Each row was made from one small tree. Brackets hold a mark, then the marks that hang from it, in alphabetical order. Every link used is in the known rows. Write each row's tree.
Known rows:
(nesere (gusuf simil)): [-0.349 -2.281 -2.296 -1.743 -0.562 -1.782  2.605 -3.873 -1.998  1.749
 -0.147 -0.898  1.098  2.488 -3.126 -2.734  0.307  0.108  4.169 -3.140
 -4.684 -2.339  0.145 -2.321  1.126 -0.931  1.790]
(nabib pira simil): [-0.077 -1.042 -1.175 -0.218 -1.872  0.213  2.924 -2.728 -3.767 -1.384
  1.471  0.375  0.233  1.469 -0.300 -3.620  1.723  2.328  2.335 -3.049
 -1.722 -1.849  1.819  0.920  1.171  0.046  1.174]
(sunel (nabib simil)): [ 2.246 -2.134 -1.306  0.134 -0.931  0.665  2.385 -3.633 -4.186  0.241
  0.559 -1.903  0.755  2.356 -1.591 -2.199 -0.289  2.064  2.683 -3.655
 -3.837 -1.160  1.075  0.799  0.476 -0.939  1.163]
(nesere (gusuf (nabib (pidu vuroseb) simil))): [ 1.246 -1.726 -2.771 -1.282 -1.825  0.815  1.109 -1.509 -2.711 -0.209
  0.451 -0.230  1.818  1.493 -0.555 -2.279  0.440  1.644  3.132 -0.995
 -1.932 -2.445 -0.078  0.946  1.577  0.551  0.278]
(vuroseb (gusuf nabib simil) (pidu goka)): [-0.388 -2.714 -1.579 -1.544 -1.077 -1.891  2.162 -2.938 -0.425 -0.574
 -0.050  1.080  4.805  3.085 -4.548 -1.507  0.488  1.381  2.721  1.659
 -5.244 -0.285 -0.437 -3.094  1.034 -0.827  0.927]
(goka nabib): [-0.130 -2.371 -2.349 -1.133 -0.120 -1.955  2.805 -3.106 -4.223  1.303
  1.205 -2.722  1.677  3.507 -1.299 -1.823  2.880  0.987  4.017 -4.503
 -4.683 -1.152  1.877 -3.149  1.285 -1.516  2.645]
(goka (gusuf (nabib pidu pira simil))): [ 0.131 -1.189 -1.487 -1.249 -2.218 -0.218  1.284 -0.858 -2.623 -3.273
  0.843 -0.703  1.829  2.246  2.591 -2.819  1.385  3.048  0.371 -0.702
 -1.894 -2.512  0.858  1.327  0.375  1.319 -0.076]
(vuroseb pidu): [-0.632 -1.609 -1.597 -1.339 -0.538 -0.641  1.850 -2.968 -2.488  1.512
  0.849 -0.810  1.918  2.974 -4.061 -1.632  1.622  1.681  5.035 -2.062
 -3.634 -1.313  0.114 -2.230  1.911 -0.763  2.050]
(nesere (nabib (simil pidu))): [ 0.257 -2.364 -2.047 -0.637 -1.953  0.529  1.988 -4.549 -3.266  0.514
  0.261 -1.266  1.958  2.125 -2.725 -2.742  0.854  2.200  2.989 -1.803
 -2.540 -0.291  2.029 -0.543  1.186  0.151 -0.551]
(simil (pidu goka nabib)): [ 1.217 -2.616 -1.678  0.943  0.974 -2.792  2.455 -3.131 -3.147  0.139
  0.855 -0.801  2.941  4.931 -3.888 -1.366  1.908  2.697  4.225 -0.878
 -1.757 -1.409  1.001 -2.858  2.007 -0.508  1.966]
(pira (pidu goka)): [ 0.084 -2.063 -3.071 -0.252  0.509 -0.207  3.776 -3.191 -2.416  0.717
 -0.076 -0.402  1.449  3.451 -5.025 -1.229  1.679  2.507  5.799 -1.532
 -3.794 -1.610  1.457 -2.735  0.593 -0.952  2.858]
(goka nabib pidu): [-0.236 -2.241 -3.813 -0.356 -0.370 -1.206  3.172 -3.583 -4.518  0.223
  1.499 -2.767  1.839  4.270 -0.741 -1.583  3.332  0.748  4.321 -3.893
 -5.825 -0.672  2.669 -3.329  0.823 -1.835  2.661]
(pira (nabib simil) (pidu (vuroseb gusuf))): [ 1.307 -2.329 -2.732 -1.609 -1.989  3.071  1.973 -2.672 -2.270  0.081
  0.626 -0.738  2.420  0.084 -3.466 -2.898  1.444  0.569  4.376 -2.340
 -3.916 -1.432  1.229  3.385  0.783  0.047  1.281]
(goka gusuf (nabib (pira pidu))): [-1.226 -2.019 -2.454 -1.667 -0.574 -1.893  1.133 -2.098 -3.071 -0.870
  0.949 -2.612  1.415  1.836  0.207 -2.265  4.234  1.828  3.348 -3.946
 -4.082 -2.604  2.989 -0.820 -0.279 -0.222  1.485]
(vuroseb (pidu goka (nabib (gusuf simil)))): [ 1.761 -3.285 -0.987  0.119  0.100 -4.060  0.654 -2.523 -1.722 -1.940
  0.633 -0.097  3.797  4.828 -3.654 -1.649  1.138  3.514  3.394  1.219
 -4.613 -1.409  0.531 -2.683  1.478  0.216  0.721]
(pira gusuf nabib (pidu goka)): [ 0.865 -2.431 -2.501 -0.693 -0.106  0.352  3.434 -3.033 -1.569 -0.338
 -0.337 -1.340  3.663  0.818 -4.309 -0.644  0.556  2.566  6.356 -0.813
 -5.842 -2.089  1.017 -0.810  0.001 -1.026  3.567]
(nesere (gusuf (nabib pira simil)) (pidu goka vuroseb)): [ 2.079 -2.617 -3.216  0.599 -1.868 -0.444  0.662 -3.753 -2.237 -3.183
  0.289  2.352  2.042  1.286 -1.157 -2.690  0.681  2.505  2.231  0.160
 -2.714 -2.928  2.336  0.068  0.825  0.584  0.357]
(nabib pidu): [ 0.534 -1.086 -1.822 -1.625 -0.653 -0.390  3.376 -3.100 -3.551  0.614
  0.580 -1.413  0.890  3.669 -2.248 -1.175  0.890  2.084  3.241 -2.072
 -2.558 -1.317 -0.925 -1.216  2.163 -0.712  1.853]
(vuroseb (gusuf (nabib (simil pidu)))): [-0.452 -2.013 -2.086 -1.179 -2.168  0.813  2.738 -2.107 -1.520  0.262
  1.180  0.200  2.699  2.022 -1.945 -2.517  0.960  0.878  2.037 -0.508
 -3.181 -0.709  0.008 -0.202  1.445 -0.562  1.024]
(pidu nabib vuroseb): [ 2.174 -2.532 -2.213 -0.124 -0.172 -1.472  0.584 -2.231 -4.555  0.893
  2.907 -2.068  2.075  4.254 -1.654 -2.391  2.093  0.670  4.614 -3.446
 -2.087 -2.341  0.564 -1.295  0.816  0.078  2.443]
(simil (pidu nabib vuroseb)): [ 1.577 -2.728 -2.256 -0.316  0.089 -0.985  0.878 -2.013 -3.979  2.161
  1.757 -2.152  2.732  4.032 -2.721 -1.885  2.165  0.957  4.783 -2.657
 -0.758 -1.560  0.094 -0.493  1.969  0.122  1.634]
(vuroseb (gusuf nabib) pidu): [-0.973 -1.336 -1.833 -2.137 -2.021 -0.504  0.991 -2.171 -1.155  0.577
  1.880  0.329  3.631  2.061 -3.829 -2.025  1.521  0.728  3.613  0.151
 -4.547 -0.992 -0.620 -2.017  1.296 -0.743  1.833]
(pidu goka (nabib (gusuf simil)) vuroseb): [ 3.672 -4.318 -1.873  0.474  0.560 -3.591  0.483 -2.156 -3.412 -2.002
  0.846 -0.496  3.209  5.300 -1.843 -2.730  1.127  2.468  3.070 -0.529
 -3.398 -1.803  0.575 -1.942  0.529  0.453  1.101]
(gusuf (nabib pidu pira) simil): [ 0.350 -1.129 -1.819 -2.697 -2.275 -0.951  2.557 -0.604 -2.813 -0.447
  1.179 -0.958  3.625  3.005 -0.229 -2.005  0.611  1.785  1.079  0.477
 -2.498 -0.872 -1.121  0.548  1.297  0.604  0.772]
(vuroseb (gusuf simil) pidu): [-1.118 -2.328 -1.054 -2.431 -1.417 -1.244  2.539 -4.193 -1.062  1.295
  0.166 -0.084  2.578  2.448 -4.634 -1.722  0.756  0.139  3.235 -1.234
 -5.277 -0.482 -1.022 -1.884  1.582 -1.213  0.998]
(pira gusuf nabib pidu): [ 0.175 -1.925 -2.702 -1.926 -1.164  1.319  2.918 -2.250 -1.598  1.330
  0.613 -2.438  3.290  0.239 -3.550 -0.866  0.658  1.348  6.349 -1.960
 -5.954 -2.259  0.303  0.415  0.040 -0.734  3.646]
(nabib gusuf pidu pira simil): [ 1.295 -1.080 -0.804 -0.949 -2.486 -0.259  2.102 -1.689 -3.253 -3.830
  0.679  0.910  0.199  1.583  0.876 -3.345  1.191  4.380  0.396 -0.159
 -1.365 -1.566  0.097  2.955  2.114  0.977 -0.521]

Which tree is each row?
[ 1.051 -3.861 -1.584 -1.082 -0.223 -1.180  2.487 -2.337 -2.371  2.477
  0.258 -2.790  3.628  2.928 -1.690 -0.334 -0.023  0.624  4.666 -1.959
 -3.556 -1.543 -1.275 -0.770  0.578 -0.431  1.651]
(pira (gusuf (simil (pidu nabib vuroseb))))
[ 1.628 -1.500 -0.870 -0.081 -1.439  0.641  1.803 -2.925 -4.286 -0.043
  0.536 -1.024  1.327  0.928 -1.519 -2.716  0.814  2.687  2.023 -2.668
 -1.063 -0.853  1.179  3.026  1.319 -0.340  0.107]
(sunel (nabib pira (simil pidu)))
[ 1.291 -1.572 -0.850 -0.904 -2.133  1.437  2.830 -2.292 -3.833 -1.707
  0.224 -0.519  0.787 -0.083  1.215 -1.453  0.607  2.892  2.437 -1.940
 -0.649 -1.963 -0.545  3.191  1.082  0.392  0.206]
(nabib (pidu vuroseb) (pira gusuf) simil)
[-0.544 -2.045 -0.554 -0.109 -1.213 -2.177  2.157 -4.477 -2.341 -2.728
  0.284  1.354  2.325  0.993 -2.788 -2.119  3.128  2.778  2.172 -1.028
 -3.661 -0.583  2.382 -1.335  1.837 -1.242  0.050]
(vuroseb gusuf (pidu (goka (nabib pira simil))))
[ 1.106 -3.599 -3.262  0.193  0.418  0.412  2.984 -2.669 -3.584  0.246
 -0.581 -1.449  1.797  2.744 -2.737 -1.038  2.688  2.465  5.121 -2.755
 -3.333 -1.203  2.915 -0.892  0.489 -0.573  1.063]
(pira (pidu (goka (nabib simil)) vuroseb))
[ 0.899 -3.046 -1.902 -2.606 -0.953 -1.485  2.788 -3.566 -3.716  0.845
  0.013 -2.515  2.339  3.097 -1.104 -0.991  2.044  0.193  1.952 -3.096
 -3.966 -0.254 -0.512 -0.906  1.746 -1.164  0.461]
(goka (nabib (pidu (vuroseb (gusuf simil)))))
[-0.315 -2.404 -1.065 -2.526 -0.768 -3.310  2.029 -2.657 -3.373 -1.865
 -0.344 -2.961  2.032  2.983  1.996 -1.746  2.611  1.897  0.317 -3.104
 -3.749 -1.580  1.086 -0.417  0.800  0.014 -0.351]
(goka (gusuf simil) (nabib pidu pira))
[ 1.002 -2.703 -3.407 -0.375  0.688  0.606  2.712 -2.673 -3.213  1.126
 -0.184 -0.591  1.579  3.302 -4.811 -1.415  1.880  1.981  6.372 -2.087
 -2.693 -1.666  1.225 -1.627  0.447 -0.479  2.442]
(pira (pidu goka vuroseb))
[ 0.353 -1.873 -3.864 -1.608 -2.233  0.501  1.657 -2.178 -3.223 -0.704
  1.920 -0.199  3.229  2.591 -0.747 -3.402  1.990 -0.654  2.618 -1.068
 -3.935 -0.689  0.302 -0.034  0.067 -0.386  1.593]
(goka (pidu (vuroseb (gusuf (nabib pira) simil))))
[ 1.522 -2.282 -0.487  1.930 -0.316 -3.410  1.270 -3.110 -3.219 -5.197
  1.493  0.165  1.362  3.390  0.916 -3.258  2.284  3.872  1.294 -1.555
 -1.926 -3.207  3.317 -0.955 -0.072  0.851  0.476]
(pidu (goka gusuf) (nabib pira simil))
[ 0.236 -1.904 -1.907  0.040 -2.345  0.416  2.289 -4.369 -2.532 -2.289
  0.322  0.002  2.030 -0.365 -2.268 -2.018  1.035  3.631  3.812 -0.258
 -3.483 -1.418  2.853 -0.033 -0.931  0.213  0.063]
(nesere (nabib (pira gusuf (pidu goka)) simil))
[-0.998 -2.251 -1.670 -2.744 -2.109 -0.873  1.727 -2.166 -0.485  1.056
  0.964 -0.080  4.426  2.522 -3.679 -1.739  0.578  0.182  2.642  0.550
 -5.483 -0.398 -1.204 -1.758  1.108 -0.580  0.992]
(vuroseb (gusuf nabib simil) pidu)
[ 0.227 -2.102 -3.366 -2.567 -1.897  0.700  1.460  0.413 -2.544  1.353
  1.434 -1.105  3.955  2.138 -1.623 -2.579  1.513  0.630  3.736 -0.500
 -2.800 -1.362  0.152  1.205 -0.153  0.946  1.415]
(gusuf (nabib (pira (pidu vuroseb))) simil)
[ 1.407 -2.458 -0.827  0.215 -1.411 -1.763  0.168 -1.709 -2.108 -1.571
  1.995 -0.366  2.257  3.244 -1.822 -2.227  1.352  3.436  3.156 -0.058
 -3.828 -1.775  0.917 -0.211  1.657  0.771  0.289]
(vuroseb (pidu (nabib gusuf simil)))
[-0.604 -2.989 -3.269 -1.004 -0.278 -1.084  2.920 -3.689 -2.330 -0.928
 -0.288 -2.441  1.449  4.931 -0.029 -2.328  1.102  0.507  2.992 -2.980
 -6.251 -1.717  1.291 -2.584 -0.603 -0.619  1.520]
(goka (gusuf simil) pidu)
[ 0.956 -2.309 -1.241 -0.669 -1.616  1.020  3.293 -3.128 -2.336 -0.769
  0.488 -1.674  2.606  0.295 -0.702 -1.987 -0.399  1.839  3.993 -2.715
 -5.388 -2.062  0.864  0.845  0.538 -0.617  2.447]
(pira gusuf (nabib simil))
[ 0.451 -1.425 -2.479 -1.927 -2.050  0.171  0.565 -1.632 -3.456 -0.205
  2.648  0.346  2.609  1.413 -1.350 -3.874  2.327 -0.084  2.954 -1.983
 -1.930 -1.683 -0.185  0.130  0.635 -0.152  2.093]
(pidu (vuroseb (gusuf (nabib pira))))
[-0.544 -1.878 -1.124 -1.613 -1.441 -1.279  3.340 -2.855 -2.696  0.253
  0.766 -0.988  1.946  1.162 -0.705 -1.992  0.555  1.180  3.535 -2.541
 -3.998 -1.917 -0.240 -0.717  0.132 -0.741  2.330]
(nabib (pira (gusuf simil)))
[ 1.022 -0.640 -1.250 -1.861 -1.801 -1.449  1.339 -1.788 -3.493 -2.567
  1.183  0.376  0.803  2.218 -0.483 -3.177  1.844  3.584  1.471 -0.313
 -1.684 -1.789 -0.764  1.266  2.227  0.468  0.892]
(nabib gusuf pidu pira)
[ 2.024 -3.044 -2.410  0.872 -0.513 -0.032  2.190 -3.083 -2.473 -1.185
  1.139  0.162  1.863  2.735 -3.641 -1.587  1.921  1.982  4.147 -0.891
 -2.779 -1.806  1.606 -0.064  0.142 -0.055  1.091]
(pira (pidu goka (nabib simil) (vuroseb gusuf)))
[ 0.265 -2.550 -2.656 -2.332 -1.556 -0.086  1.121 -0.001 -2.978  1.674
  0.784 -0.917  4.646  2.602 -1.133 -2.900  1.334  0.620  2.776 -0.586
 -1.099 -0.729 -0.473  1.167  1.316  0.854  0.669]
(gusuf (nabib pira) (simil (pidu vuroseb)))
[ 1.492 -2.304 -2.758  1.080 -1.266 -0.646  0.075 -2.360 -4.169 -3.958
  2.283 -1.498  1.139  3.336  2.611 -3.538  2.909  1.618  2.321 -2.941
 -2.407 -2.898  2.993  1.193 -0.711  1.202  0.381]
(goka gusuf (pidu (nabib pira simil) vuroseb))
[ 3.485 -2.121 -0.650  0.400 -0.610 -0.058  0.778 -3.481 -4.867 -3.935
 -0.857 -0.808  0.902  1.595  0.591 -2.322  0.640  4.046  0.653 -2.071
 -0.504 -1.836  1.164  3.231  0.317  0.471 -1.084]
(sunel (nabib (pidu (goka gusuf) vuroseb) pira simil))
[-0.166 -3.168 -3.170 -1.120  0.196 -1.010  2.619 -1.621 -0.929 -0.540
 -0.855 -1.287  3.255  4.057 -2.653 -1.249  1.027  2.220  3.990 -0.132
 -5.131 -1.967  1.221 -2.570 -0.976  0.153  1.604]
(pira (pidu (goka (gusuf nabib simil))))
[ 0.435 -3.002 -1.509 -2.590 -0.655 -2.548  1.103 -2.397 -3.978 -1.550
 -0.516 -3.080  2.183  2.791  2.277 -1.993  2.883  1.469  0.689 -3.591
 -2.739 -1.687  0.901  0.636  0.636  0.395 -0.645]
(goka (gusuf simil) (nabib (pidu vuroseb) pira))
[ 1.017 -1.534 -1.097 -2.443 -1.892 -1.911  2.086 -1.793 -2.914 -2.204
  0.385 -0.101  1.590  2.695 -0.389 -2.892  0.785  2.994  0.564  0.150
 -2.564 -1.155 -1.313  1.402  1.937  0.622  0.074]
(nabib (gusuf simil) pidu pira)
[ 1.726 -4.007 -3.228  0.107  0.129 -0.024  2.024 -1.966 -3.191 -1.076
 -0.644 -0.808  1.804  2.795 -2.075 -1.724  2.681  3.287  4.450 -1.711
 -3.900 -1.281  2.639 -0.368  0.463 -0.155  0.718]
(pira (pidu (goka (nabib gusuf simil)) vuroseb))
[ 0.543 -2.399 -2.246  0.261 -0.584  0.839  1.905 -2.374 -2.956 -2.770
 -0.450  0.492  0.631  1.318 -0.757 -3.080  2.332  3.349  3.499 -2.130
 -1.257 -2.599  2.859  1.707 -0.355  0.949  0.171]
(nabib (pira (pidu (goka gusuf) vuroseb)) simil)
[-0.272 -2.004 -1.107  0.058 -0.920 -1.323  0.736 -1.830 -1.751 -3.593
 -0.025  0.906  3.007  2.226 -0.829 -2.687  1.914  3.954  2.464  0.292
 -2.616 -2.132  2.172 -1.020  0.484  0.833  0.049]
(vuroseb (pidu (goka (gusuf (nabib pira simil)))))
[-0.609 -1.373 -2.170 -1.518 -1.296 -1.403  0.471 -0.929 -2.694 -1.826
  1.800 -0.939  2.333  2.713  1.125 -3.670  2.235  1.701  2.281 -1.965
 -2.936 -2.911  1.260 -1.127 -0.358  0.633  1.882]
(goka (gusuf (nabib pira)))
[ 1.527 -1.279 -0.937 -0.704 -1.239 -0.590  1.522 -3.344 -4.211 -0.032
  1.514 -1.906  1.569  0.477 -1.115 -1.871  0.361  1.902  3.491 -3.225
 -3.601 -1.977  0.021  0.586 -0.269 -1.287  2.416]
(sunel (nabib (pira gusuf)))
[ 4.112 -2.609 -1.239  0.579 -0.218  0.820  2.275 -3.877 -4.887 -1.475
 -1.017 -1.267  1.169  2.771 -1.784 -1.057 -0.370  3.582  2.110 -1.929
 -1.576 -0.864  0.323  1.700  1.126 -0.463 -0.228]
(sunel (nabib (pidu goka vuroseb) simil))
[ 3.335 -1.791 -1.787 -1.268 -0.464  0.561  1.175 -3.184 -5.169  1.094
  0.360 -2.712  1.395  2.853 -2.202 -1.162  0.266  1.724  3.159 -3.018
 -2.099 -1.067 -1.218  1.380  1.200 -0.744  1.067]
(sunel (nabib (pidu vuroseb)))
